Known rows, with every step that occurs
duguk-zegape-pime-tupip-veka-zuse: [-18.7  36.4 -26.1  16.0 -31.6   6.6   6.7  14.5  10.1  -0.2 -27.9  32.8
 -27.8  21.4  20.8  -2.7  24.1   1.4  35.4 -37.5 -11.8 -15.9 -19.4 -17.0
  -8.1   8.5]
zuse-tupip: [  2.9  36.6  -1.4  -1.6 -23.9  13.0  -1.2  10.4  23.4   8.8 -27.0   0.5
  -3.5  10.0  22.9 -14.9  23.4  -3.6  12.7  -0.5  -4.0 -10.4 -18.6  -1.5
   4.4   0.7]
pime-zuse-tupip-duguk-zegape-veka: [-20.4  36.0 -13.8  19.2 -11.6  13.6  -0.2  17.9   6.1  13.5 -24.5  19.5
 -12.3   0.2  16.3  -5.8  25.1   2.0  16.0 -27.2  10.2  -5.2 -18.3 -18.2
  -2.0   4.8]
zegape-pime-zuse-tupip-duguk-veka: [-12.7  42.5 -14.5   8.5  -9.9   5.5   7.0  20.3  17.9   4.0 -22.2  -1.0
 -10.7  -0.5  18.9  -9.4  20.5  -0.4  14.5 -11.5  39.5  -3.9 -12.4 -23.5
   0.2   2.5]
zuse-zegape-veka-tupip-duguk-pime: [-16.2  36.8 -35.4  -3.1  -7.1   7.0 -13.9  18.5  17.0   7.9 -48.9 -10.5
 -32.5  -0.7  28.1 -12.9  16.3  -1.2  27.8   2.8   6.7 -20.4 -28.9 -16.4
   2.1  16.7]
zegape-pime-tupip: [-11.3  39.4 -30.9 -17.5 -30.4   4.3 -12.8   6.4  32.5  16.0 -23.1   4.0
 -37.9   9.6  31.3 -19.3  16.7   2.5  45.0 -23.7 -16.7   7.6 -21.4 -18.8
   0.8  13.0]
pime-tupip-duguk-zegape-veka: [-28.6  39.3 -26.6   5.9 -19.0  11.7  -7.4  14.7   4.3  15.2 -24.6  17.0
 -35.1   2.9  18.8  -3.3  21.1   5.3  24.3 -28.9  -8.0  -1.0 -24.5 -23.2
  -3.5   9.0]
veka-zegape-pime: [ -1.0  40.2 -10.3   3.6 -21.6   3.4  -2.2  23.2  24.3   4.8 -37.8  24.2
 -47.5  -8.2  25.2 -16.7  14.2   4.2  56.3  -4.7  -5.4  -7.7 -25.0 -15.5
   1.1  13.5]
veka-tupip-duguk: [-12.8  44.2 -24.7  -8.2 -11.7   6.3  -7.3  23.7   9.0  27.6 -35.6   4.2
 -43.1   7.3  21.9 -11.8  12.4  -8.3  15.0  -0.9   5.1  -3.3 -25.0  -9.9
  16.4   0.3]
duguk-zuse-zegape-pime-tupip: [ -6.0  42.2 -29.8 -20.0 -37.1  15.2  -9.0   1.9  38.4  27.4 -20.9  15.9
 -44.6   3.6  33.9  -7.6  25.9   2.8  48.5 -19.8 -20.3   2.8 -25.8 -13.0
 -14.2  10.9]
veka-pime-zuse-zegape-tupip: [-10.4  40.9 -27.1  -1.2 -39.7  10.3 -12.1  12.3  38.2  27.0 -37.4  13.8
 -22.8   3.5  35.1 -12.4  26.0  10.9  39.6 -19.6 -12.2  -7.8 -18.8  -2.5
  -5.6   9.7]
duguk-zegape-pime: [  0.2  39.7 -12.0   5.1 -21.5   1.6  -2.4  10.0  34.9  12.2 -31.1  14.6
 -36.9   3.1  23.2 -19.0  19.7  -0.8  43.8  -9.1   8.2   2.0 -27.9 -18.8
  -3.0  11.7]
pime-tupip: [-15.0  37.8 -32.6 -16.8 -39.2  10.2 -13.0   9.0  24.5  18.4 -17.1  11.4
 -19.4  15.6  26.6 -13.4  19.7   0.4  25.6 -15.1 -22.7   7.5 -12.3 -10.3
   3.7   6.9]
veka-zuse-tupip-duguk-zegape-pime: [ -4.4  44.4  -9.7  12.3 -15.4   5.0  10.0   8.5  21.2   6.2 -36.5  14.3
 -50.1   0.8  23.5  -9.9  22.3  -4.4  46.2  -8.4  17.1  -7.9 -27.2 -17.4
  -3.4  -0.2]
zegape-pime: [ -0.9  36.8 -15.6   3.1  -9.9  -0.7  -5.6  15.3  32.5   7.8 -27.5   9.1
 -34.1  -0.4  23.1 -23.6  16.6  -1.1  40.8 -15.6   4.9   2.0 -18.0 -16.3
   1.8  14.2]
tupip-veka-zuse-zegape: [ -7.4  34.0 -20.4  13.5 -25.2  18.1  -0.9  20.6   8.6  -5.4 -33.5  34.4
 -20.6   9.9  17.3   8.3  33.9   2.3  22.8 -20.8 -14.8 -25.1  -8.0  -2.8
 -15.3   3.2]
zuse-zegape-pime-tupip: [ -5.0  40.5 -31.0 -24.9 -34.2  12.0 -16.6   6.3  35.2  16.0 -28.3   4.3
 -47.0   5.8  34.5 -10.1  22.5   6.2  51.2 -20.3 -20.2   3.8 -24.2 -15.8
  -9.0  12.6]
zuse-tupip-veka-zegape: [ -3.5  41.7  -5.5   8.3 -28.6  13.5  -0.4  33.3   6.6  -1.8 -42.3  26.0
 -17.7  11.1  23.3  -4.5  17.6  10.6   6.9  -3.4 -22.5 -24.7 -31.2  -6.1
   0.1   9.0]
pime-zuse-zegape: [ -0.1  31.5 -23.2   1.4 -28.8  18.1 -10.2  21.7  27.6  17.1 -25.0  30.9
   1.2  -2.2  20.4  -4.3  32.9   1.1  24.0  -9.1  -0.4   1.0   3.2  -1.3
  -8.1   2.8]
zegape-tupip-duguk: [-24.4  48.5 -21.2   1.3 -15.7   5.2  -2.3  16.3  16.5  22.7 -37.8   7.0
 -47.9   1.3  24.6 -14.6  16.1   4.9   8.0 -12.0   1.4   1.4 -19.0 -11.4
   9.9  -0.9]
zegape-veka: [-21.2  28.2 -16.2  14.6  -8.5   8.7 -10.7  19.6   7.4   3.1 -18.2  18.3
 -11.1  -0.1  14.1 -13.1  20.9   3.0  20.7 -33.5  -8.8  -8.4 -13.3 -16.3
   0.4  15.8]
tupip-duguk-veka-zegape-pime: [ -9.5  45.2 -13.5   4.6 -16.8   2.9   3.4  26.5  15.3   0.4 -36.8  17.0
 -52.5 -11.3  22.7  -9.1  13.2   5.9  45.4  -4.8  14.5  -9.5 -26.0 -24.2
  -2.0  11.8]

Rows
[ -8.1  43.0 -19.8   8.9  -9.6   9.9   3.3  22.1  15.6  13.7 -26.6  11.7
  -8.2   2.9  19.9 -12.9  21.6  -4.5   2.1  -5.7  22.2   4.0  -4.7  -7.0
   8.4  -8.4]
pime-zuse-tupip-duguk
[-13.1  38.9 -29.0 -14.7 -38.7  12.5  -5.0   4.7  25.3   9.0 -23.2   9.9
 -42.5   3.9  30.0   0.1  26.9   3.8  63.3 -26.0 -13.0  -8.8 -19.6 -20.2
 -13.0  10.8]
duguk-veka-zuse-zegape-pime-tupip
[-12.4  41.0  -8.5  -8.7 -38.7  17.4 -10.4   7.1  30.7  23.5 -40.1   8.2
 -38.9   1.5  31.6  -8.3  26.6  11.4  25.7 -13.3 -23.0 -10.5 -26.7  -2.7
  -4.2   7.8]
zuse-zegape-tupip
[ -3.0  34.0 -13.3  16.7 -14.2   9.1  -2.6  27.5  16.0   3.2 -25.9  13.1
  21.5  23.6  20.7 -13.9  23.0   5.4 -20.6 -28.3   1.8  -9.9 -15.7  -8.2
   0.6   8.5]
pime-zuse-tupip-veka
[-18.2  31.6 -19.7  29.7 -19.3   6.1   8.0  24.8   0.9  -9.5 -25.5  37.2
  -6.0  17.1  11.2  -3.8  25.1  -2.7  11.9 -31.8  -6.4 -21.6  -4.0  -7.9
  -1.8   4.2]
tupip-veka-zuse
[-22.1  33.7 -30.3  15.4 -30.4   8.4   4.0  18.9   2.7  -3.4 -23.8  33.8
 -12.0  22.4  17.6  -1.8  24.8   0.1  18.6 -37.2 -18.7 -16.3  -8.0 -10.5
  -2.9   5.9]
pime-tupip-veka-zuse
[ -9.5  25.2 -32.2  18.0 -19.8   0.9  -4.7  20.6  33.9   3.1 -24.6  20.1
  30.1   3.2  20.5 -28.3  21.3  -4.0  16.9  -4.7  23.6   4.0   7.0  -9.6
   5.7  13.2]
duguk-pime-zuse
[-17.5  38.1 -27.2  -1.8  -7.4  14.6 -10.8  27.6   3.2  28.4 -32.8  13.2
 -33.9  -1.3  22.2  -3.9  19.9  -2.2  24.5 -22.0   3.3  -6.9 -22.7 -13.8
   6.1   5.2]
pime-zuse-zegape-veka-tupip-duguk
[-19.0  43.1  -3.4   0.4 -43.4  11.9  -1.6  17.7  20.1  23.2 -42.6  21.8
 -41.1  -0.5  30.2 -13.1  16.6  12.4  31.0  -6.9 -27.3 -14.1 -30.8  -5.7
   7.4   8.9]
veka-zegape-tupip
[-24.7  36.9 -19.8  16.8 -10.1   9.7  -3.7  18.9   3.5   9.9 -25.9  21.1
 -30.4   0.1  13.6  -5.2  21.5   2.7  19.4 -23.6   2.5  -5.2 -20.7 -21.5
  -2.5   8.4]
tupip-duguk-zegape-veka
[ -6.6  49.7 -47.1  -7.7 -33.6  16.0  -5.2  10.4  27.9  30.3 -25.1  26.4
 -47.0   2.2  28.2   4.0  29.2  -1.3  35.6  -2.3 -10.0  -7.4 -16.6  -3.8
 -19.2  -1.0]
veka-pime-tupip-duguk-zuse-zegape
[-27.6  25.9 -15.7  29.4 -15.6  11.2   6.9  15.5  -3.9  -2.4 -18.6  37.8
 -13.2   0.6   9.6  -3.8  27.4  -5.3  42.7 -39.0  -9.3 -21.0   0.2 -11.9
  -2.7   7.1]
zegape-veka-zuse
[-12.5  41.9  -8.4  -2.3 -41.8  21.1  -1.1   3.7  34.7  38.0 -30.4  21.9
 -35.3   1.3  30.5  -5.9  30.9   7.2  21.2 -12.7 -20.5 -12.7 -28.8  -1.0
 -10.1   5.3]
duguk-zuse-zegape-tupip
[-17.9  46.9 -39.1 -10.2 -20.0  10.1  -2.7  12.3  16.0  11.0 -32.9  13.9
 -64.4   0.1  27.7  -1.7  22.6   0.7  46.7 -18.8  -2.8  -0.1 -13.8 -17.1
  -5.3  -1.8]
veka-zuse-zegape-pime-tupip-duguk
[  6.6  37.4 -16.2  -5.0 -16.0   9.4 -10.7  13.9  34.7   6.3 -34.7   9.7
 -45.6  -4.5  27.1 -11.6  24.8   3.3  49.7 -11.4  -2.1  -4.3 -21.5 -13.2
 -10.1  11.9]
zuse-zegape-pime
[-15.5  29.3 -10.6  -4.3 -16.1  11.4 -14.4  18.8   7.2  28.8 -27.2   3.8
 -21.6   8.9  22.1 -13.1  15.6  -4.4  34.1 -26.6 -17.4 -18.2 -37.3 -13.7
  11.7  18.4]
zegape-veka-tupip
[-20.6  40.9 -14.7  18.1  -5.7  12.5   8.8  16.3  -3.1   0.3 -30.3  14.3
 -31.1   1.3  16.3  -1.9  23.9  -4.5  19.7 -18.8   6.9 -16.7 -10.5 -10.1
   2.8  -7.2]
zegape-veka-zuse-tupip-duguk
[-21.4  49.8 -58.2 -11.0 -19.3   5.5 -17.5  17.4  12.4  12.5 -33.9   4.6
 -55.4   5.3  29.8  -2.6  17.7   5.3  41.4 -21.6 -11.4  -2.4 -16.9 -16.3
  -7.3   5.7]
zuse-zegape-veka-pime-tupip-duguk
[ -2.4  39.2  -8.6  16.1 -16.7  13.0   4.6  18.8  18.1  11.2 -21.9  17.6
   4.3  23.0  19.8  -8.7  24.8   2.0 -23.4 -19.7  -6.4 -19.5 -29.1  -6.2
  -6.3   7.0]
duguk-zuse-tupip-veka
[-20.0  46.2 -35.5   2.4 -27.6  11.8   6.0   9.8  21.0  37.8 -10.8  32.9
 -31.8   5.7  20.0  -7.3  23.7  -7.5   7.4  -8.7   1.2   5.8 -13.4  -8.9
  -4.5  -4.2]
pime-tupip-duguk-zuse
[-18.7  39.7 -15.0  10.8 -19.5   4.8  -7.6  21.6  19.7  10.2 -36.1   9.6
 -17.5  22.1  24.8 -15.8  17.4  14.7 -15.3 -34.9 -17.8 -13.2 -31.3 -13.0
   2.5  16.0]
zegape-tupip-veka
[  2.6  37.3 -43.4   8.3 -25.3   7.8 -14.8  28.2  27.9   6.7 -31.7  26.4
  -4.0   9.1  25.5  -4.8  28.0   5.6  28.0 -18.6  -0.3  -8.2  -4.9  -4.7
 -14.1   9.6]
tupip-veka-pime-zuse-zegape
[-11.1  34.8 -10.0 -10.5 -30.1   8.9  -6.8  18.5  15.3  25.9 -24.8  -1.0
 -12.7  11.7  21.0  -9.1  15.5  -7.4  25.2  -4.1   3.0 -17.5 -32.5 -15.4
  11.7  12.6]
duguk-veka-tupip
[-11.5  44.3 -55.5 -14.6 -40.6  -1.4 -18.9  10.9  30.0  15.9 -24.3   4.9
 -30.2  18.7  32.9 -16.7  15.0   0.2  50.7 -14.8 -20.4   0.4 -17.3 -10.7
  -1.1  10.8]
veka-pime-tupip
[ -3.1  31.6 -19.4  18.2 -12.4   5.2  -2.6  24.4  22.9  -5.7 -32.5   6.3
  26.3  22.3  23.6 -18.7  21.7   5.6 -18.5 -19.4   8.5 -14.8 -17.1  -9.6
   0.0  14.3]
duguk-pime-zuse-tupip-veka
[  4.3  36.7 -23.7   9.4 -25.1   4.9  -3.9  16.2  30.3  10.6 -23.8   8.8
  14.2  11.2  27.4 -18.9  22.4  -4.6  29.9  -8.4  10.1  -6.6  -8.2  -1.8
   2.2   2.6]
veka-pime-zuse-tupip
[-13.1  37.9 -44.5  13.8 -13.0  -5.6 -16.9  19.7  16.9   1.3 -26.4  10.1
 -22.2   6.0  23.0 -16.4  14.9   0.9  51.8 -27.3  -5.1 -15.5 -16.6 -14.9
  -4.3  19.3]
zegape-veka-pime
[ -3.4  32.9 -33.3  -5.1 -22.0  13.9 -11.5  21.6  29.1  18.4 -41.4  12.1
 -10.2  -1.5  28.2  -8.1  26.0  -1.3  27.6   3.8  11.1  -7.2 -10.6  -5.8
  -2.5   7.8]
veka-tupip-duguk-pime-zuse-zegape
[-12.3  33.5 -34.0   4.1 -33.7  16.3  -5.0  14.3  16.6  -7.4 -38.5  22.0
 -19.7  12.6  25.5   5.5  31.9   4.5  30.4 -17.4 -20.1 -25.8 -12.6  -6.5
 -16.9  10.2]
duguk-pime-tupip-veka-zuse-zegape
